Known rows, with every way that one mark hangs from another:
k_110[k_176[k_592]]: [  1.3,   3.3,   5.7,  -5.1,  -1.2,  -6.0, -20.6,   9.1,   4.8,   3.5,
   6.1,   3.2,  -6.6,  -1.2,   0.7,   4.1,  -3.7,   3.1,   8.3]
k_339[k_176[k_110 k_705]]: [ -4.0,  -2.2,  -3.5,   7.5,  -0.5,   2.7, -28.6, -11.6,  12.5,   2.2,
 -11.4,   1.7,   4.9,  -3.3,   8.2, -17.9,   1.2,   2.6,  -5.1]
k_786[k_110[k_176[k_339[k_499] k_592]]]: [ -4.8,   1.0,  -5.2,  -5.8,  -1.0,  -8.1, -43.8,   6.1,   7.2,  12.0,
  12.3,   7.3,  -1.7, -10.4,   3.9,   0.7, -11.9,   7.9,  -7.7]
k_390[k_705]: [  2.9,  -1.5,   2.8,  -1.0,  -2.8,   3.2, -13.3,  -4.4,  11.1,   5.0,
 -14.5,   0.5,   4.5,  -1.4,   3.8,   1.7,  -4.1,  -3.6,  11.0]
k_786[k_110[k_176]]: [  4.3,   0.7,  -1.8,  -6.8,  -4.9,  -5.1, -18.7,   7.1,  -8.0,   3.4,
  18.4,  -1.2,   5.4,  -3.1,   0.9,   9.5,  -6.8,   2.9,   1.6]
k_110[k_176[k_339[k_499[k_717]] k_592 k_705[k_390]]]: [ -8.3,   0.1,   5.6,   3.0,  -4.7, -15.6, -44.7,   1.9,  28.2,  14.2,
  17.5,   7.0, -11.1,  -8.4,   6.7, -11.8,  -7.6,   0.9, -10.1]
k_717[k_499[k_339[k_176[k_592 k_705[k_390]]]]]: [-13.6,   2.1,  -0.6,   4.8,  -2.1,  -3.7, -27.8,  -2.5,  24.6,   2.3,
   3.2,  -1.6,  -1.1, -10.8,   7.2,  -7.3,   2.7,  -0.4, -11.6]
k_499[k_339[k_176[k_592 k_705]] k_717]: [-13.0,   0.4,  -5.3,   7.2,  -2.8,  -7.1,  -0.8, -10.0,  22.3,  12.7,
  26.0,  -4.4,  -8.1,  -6.2,  11.4,  -9.5,  -0.7,  -8.5,  -3.7]
k_339[k_176 k_499]: [  2.4,  -3.9, -11.1,  -3.1,   2.1,   0.9, -14.3,   1.8,   8.8,  -5.9,
 -13.0,  -2.3,   8.8,   0.0,  13.8, -17.4,   6.0,  -3.2, -20.5]
k_499[k_717]: [-2.8, -0.8, -1.5,  3.7, -2.9, -5.0, 15.5, -0.2,  1.9,  6.9, 17.4, -4.8,
 -2.6,  0.3,  2.9, -5.1,  1.7, -7.2,  2.9]
k_176[k_110]: [-1.6,  0.5,  0.5,  6.3, -2.6, -0.2, -7.5, -4.1,  3.9,  1.3, -3.0,  0.4,
  2.4, -3.2, -0.3, -5.9, -1.9,  5.2,  6.5]
k_592[k_176[k_110 k_339 k_705]]: [-10.0,   1.8,   5.9,  16.6,  -2.3,  -0.7, -27.8, -11.9,   9.7,  10.5,
  13.2,   2.4,  -9.8,  -7.9,  -0.7, -13.4, -12.0,   4.5,   2.9]
k_717[k_499[k_339[k_176[k_110 k_592 k_705]]]]: [-14.6,   1.3,  -3.5,   7.4,  -0.2,  -2.2, -28.4,  -7.7,  20.2,   7.7,
  -6.4,  -0.8,  -2.0, -14.0,   8.5,  -8.7,   1.0,   2.2,  -3.4]
k_717[k_499[k_339]]: [ -6.4,   1.4,  -1.5,   1.1,  -1.3,  -4.7,   6.2,   2.3,   1.7,   2.4,
   4.7,  -4.9,  -1.1, -10.0,   2.4,   9.5,   1.0,  -1.8,  -4.9]
k_499[k_339[k_176[k_110]] k_717]: [ -4.7,   0.0,  -6.7,   9.8,  -7.2,  -8.0,  17.3,  -6.1,   8.7,   5.8,
  27.4, -10.0,   3.2,  -6.6,   9.9,  -7.2,   1.3,  -5.8,  -3.6]
k_717[k_499]: [ -4.4,   0.1,  -0.9,  -0.8,   1.7,  -0.2,  -7.3,   3.6,  -1.3,   1.2,
 -11.7,  -2.1,   0.9,  -5.5,   1.1,  -0.4,   4.4,   0.1,  -3.0]
k_499[k_339[k_176[k_110 k_592]] k_717]: [-10.0,   1.9,  -5.7,  10.9,  -5.0,  -7.9,   5.2,  -6.9,  17.2,  10.0,
  25.9,  -6.5,  -2.3,  -7.5,   9.5, -10.8,  -0.3,  -3.8,   1.9]
k_786[k_110[k_176[k_339 k_705]]]: [ -3.6,   0.0,  -0.6,  -2.6,  -3.5,  -7.5, -39.9,  -3.4,   0.3,  13.7,
  16.6,   7.1,  -1.2,  -9.8,   1.2,   6.8, -13.1,   5.3,  -6.0]

Rows:
[-11.7,   1.6,  -3.2,   8.8,  -2.1,  -1.9, -23.3, -12.5,  24.1,   7.1,
   7.0,   1.8,  -3.5,  -9.0,   8.6,  -8.9,  -4.2,   3.1,  -0.3]  k_499[k_339[k_176[k_110 k_592 k_705]]]
[-10.6,  -2.5,  -6.2,   5.7,  -1.7,  -5.1, -34.5,  -5.0,  36.3,   4.5,
   5.4,  -0.9,  -0.1,  -1.8,  16.3, -33.0,   3.8,  -6.1, -15.0]  k_339[k_176[k_592 k_705[k_390]] k_499[k_717]]
[-19.4,  -1.6,  -3.3,  12.6,   0.1,  -7.8, -41.1, -15.1,  32.5,  23.5,
   0.0,  10.0, -13.6, -13.1,   7.8, -24.4,  -9.1,   5.5,  -2.4]  k_176[k_110 k_339[k_499[k_717]] k_592 k_705]
[-17.2,  -1.0,  -1.9,   9.6,   2.5,  -3.3, -54.8, -15.5,  32.7,  17.8,
 -13.4,  14.1, -11.7, -13.2,   5.6, -20.3, -10.5,  11.3,  -4.9]  k_176[k_110 k_339[k_499] k_592 k_705]
[ -9.6,  -0.3,  -4.1,   6.8,  -2.0,  -2.0, -17.3,  -7.5,  12.1,   4.0,
  -4.7,  -3.6,   2.4, -13.3,   9.1,  -5.0,   2.3,   0.4,  -8.3]  k_717[k_499[k_339[k_176[k_110 k_705]]]]
[ -9.2,   0.5,   5.2,  17.0,  -5.4,  -3.4, -41.4,  -9.0,  22.8,   4.5,
  14.9,   1.1,  -4.7,  -7.6,   3.6, -24.1, -10.8,   4.8,  -8.9]  k_592[k_176[k_110 k_339[k_499] k_705[k_390]]]
[ -7.3,   2.2,   7.7,  -0.5,   0.0,  -8.5, -42.6,  -1.6,  14.5,  15.5,
   4.3,  12.1, -14.3,  -8.7,   0.6,   1.7,  -9.8,   6.3,  -0.3]  k_110[k_176[k_339 k_592 k_705]]
[-14.2,   1.7,  -0.8,  15.5,  -8.3,  -9.2, -12.9, -11.6,  32.2,   9.9,
  32.0,  -4.2,  -3.2,  -8.2,  10.2, -16.2,  -2.1,  -3.3,  -1.2]  k_499[k_339[k_176[k_110 k_592 k_705[k_390]]] k_717]
[-18.0,   2.8,   7.6,  14.4,  -2.8,  -4.6, -56.2, -15.7,  32.6,  13.9,
   3.5,  13.6,  -9.2, -11.7,  -2.0, -16.2, -10.6,  13.6,  -0.2]  k_176[k_110 k_339 k_592 k_705[k_390]]
[ -8.6,   0.0,  -3.6,  -4.3,  -0.5,  -7.7, -57.3,  -1.8,  15.1,  16.2,
   9.2,  10.2,  -5.6, -11.7,   5.7,  -2.8, -14.4,   7.3,  -7.1]  k_786[k_110[k_176[k_339[k_499] k_592 k_705]]]
[  0.8,  -1.0,  -6.1,  -6.3,  -3.3,  -8.6, -32.5,   5.4,  -1.8,   8.5,
  13.2,   3.6,   3.7,  -9.5,   4.6,   4.3, -10.4,   5.3, -13.9]  k_786[k_110[k_176[k_339[k_499]]]]
[ -4.1,   0.6,   0.7,  -1.7,  -1.4, -14.3, -23.6,   8.4,  13.3,  14.1,
  13.7,   4.7,  -9.9,  -7.7,   6.4,  -5.1,  -6.2,   1.2,  -7.1]  k_110[k_176[k_339[k_499[k_717]] k_592]]
[ -0.6,  -0.3,   6.7,  -0.9,  -2.2,  -9.6, -30.0,  -1.2,   3.6,  11.3,
   5.2,   8.8,  -7.7,  -7.5,   1.0,   5.5,  -8.5,   3.6,  -7.1]  k_110[k_176[k_339 k_705]]
[  0.2,  -4.4, -12.5,   0.2,  -0.3,  -3.7,  -0.1,   1.2,  10.8,   0.1,
   1.6,  -6.9,   6.6,   0.5,  16.4, -22.3,   6.8,  -9.0, -17.9]  k_339[k_176 k_499[k_717]]
[-11.2,  -3.1,   0.0,   8.9,  -4.2, -10.1, -26.3,  -8.7,  25.9,  12.0,
  14.3,   5.0,  -5.1,  -7.9,   7.2, -18.3,  -4.7,  -2.5, -20.8]  k_176[k_339[k_499[k_717]] k_705[k_390]]
[ -6.0,  -2.9,  -5.9,   3.8,  -0.3,  -8.5,  -3.4,  -2.0,   9.0,  12.0,
   8.4,   1.6,  -4.1,  -7.2,   6.5, -10.0,  -3.1,  -2.2, -17.1]  k_176[k_339[k_499[k_717]]]
[-13.6,   0.7,  -4.7,  12.6,  -4.5,  -7.0,  -6.9, -13.2,  25.7,  13.9,
  23.4,  -3.6,  -6.2,  -8.9,  11.4, -14.0,  -2.2,  -4.0,   2.3]  k_499[k_339[k_176[k_110 k_592 k_705]] k_717]
[-12.2,   0.7,  -3.6,   7.4,   2.1,  -3.8, -38.5,  -6.2,  22.7,  12.6,
  -9.7,  10.2,  -6.5, -11.5,   3.5, -16.2,  -7.8,  12.1,  -5.2]  k_176[k_110 k_339[k_499] k_592]
[ -4.2,  -5.8, -11.2,   2.4,  -0.2,  -3.5, -13.8,  -7.3,  18.9,   4.8,
  -1.0,  -3.9,   2.6,  -1.6,  18.2, -25.3,   4.7, -10.3, -17.7]  k_339[k_176[k_705] k_499[k_717]]
[ -3.2,   2.7,  11.4,  -1.0,  -4.8,  -7.7, -41.2,   3.5,  20.1,   3.8,
  10.6,   6.0,  -7.4,  -2.0,   0.6,  -2.6,  -5.5,   3.1,   4.8]  k_110[k_176[k_592 k_705[k_390]]]
[  2.3,  -1.5,   0.2,  -2.1,  -3.8, -14.8, -11.5,   7.8,   3.4,  10.3,
  14.4,   0.7,  -4.0,  -6.2,   6.7,  -0.8,  -4.6,  -1.9, -13.9]  k_110[k_176[k_339[k_499[k_717]]]]
[-11.0,   0.1,  -3.9,   1.2,   4.6,  -3.8, -31.1,  -1.8,  19.3,  11.5,
  -6.2,   9.4,  -9.1,  -8.3,   3.7, -10.8,  -6.1,   6.6, -11.1]  k_176[k_339[k_499] k_592]
[-19.0,  -0.2,   1.4,  15.6,  -3.8,  -9.7, -48.5, -13.6,  41.1,  18.2,
   9.8,   9.6, -10.0, -12.3,   6.0, -28.0,  -8.1,   6.1,  -6.9]  k_176[k_110 k_339[k_499[k_717]] k_592 k_705[k_390]]
[ -5.7,   1.4,  -4.0,   5.5,   0.9,   2.7, -26.9,  -5.4,  15.3,   1.9,
  -9.1,   2.0,   3.2,  -3.8,   5.9, -18.3,   1.6,   6.2,   1.3]  k_339[k_176[k_110 k_592]]
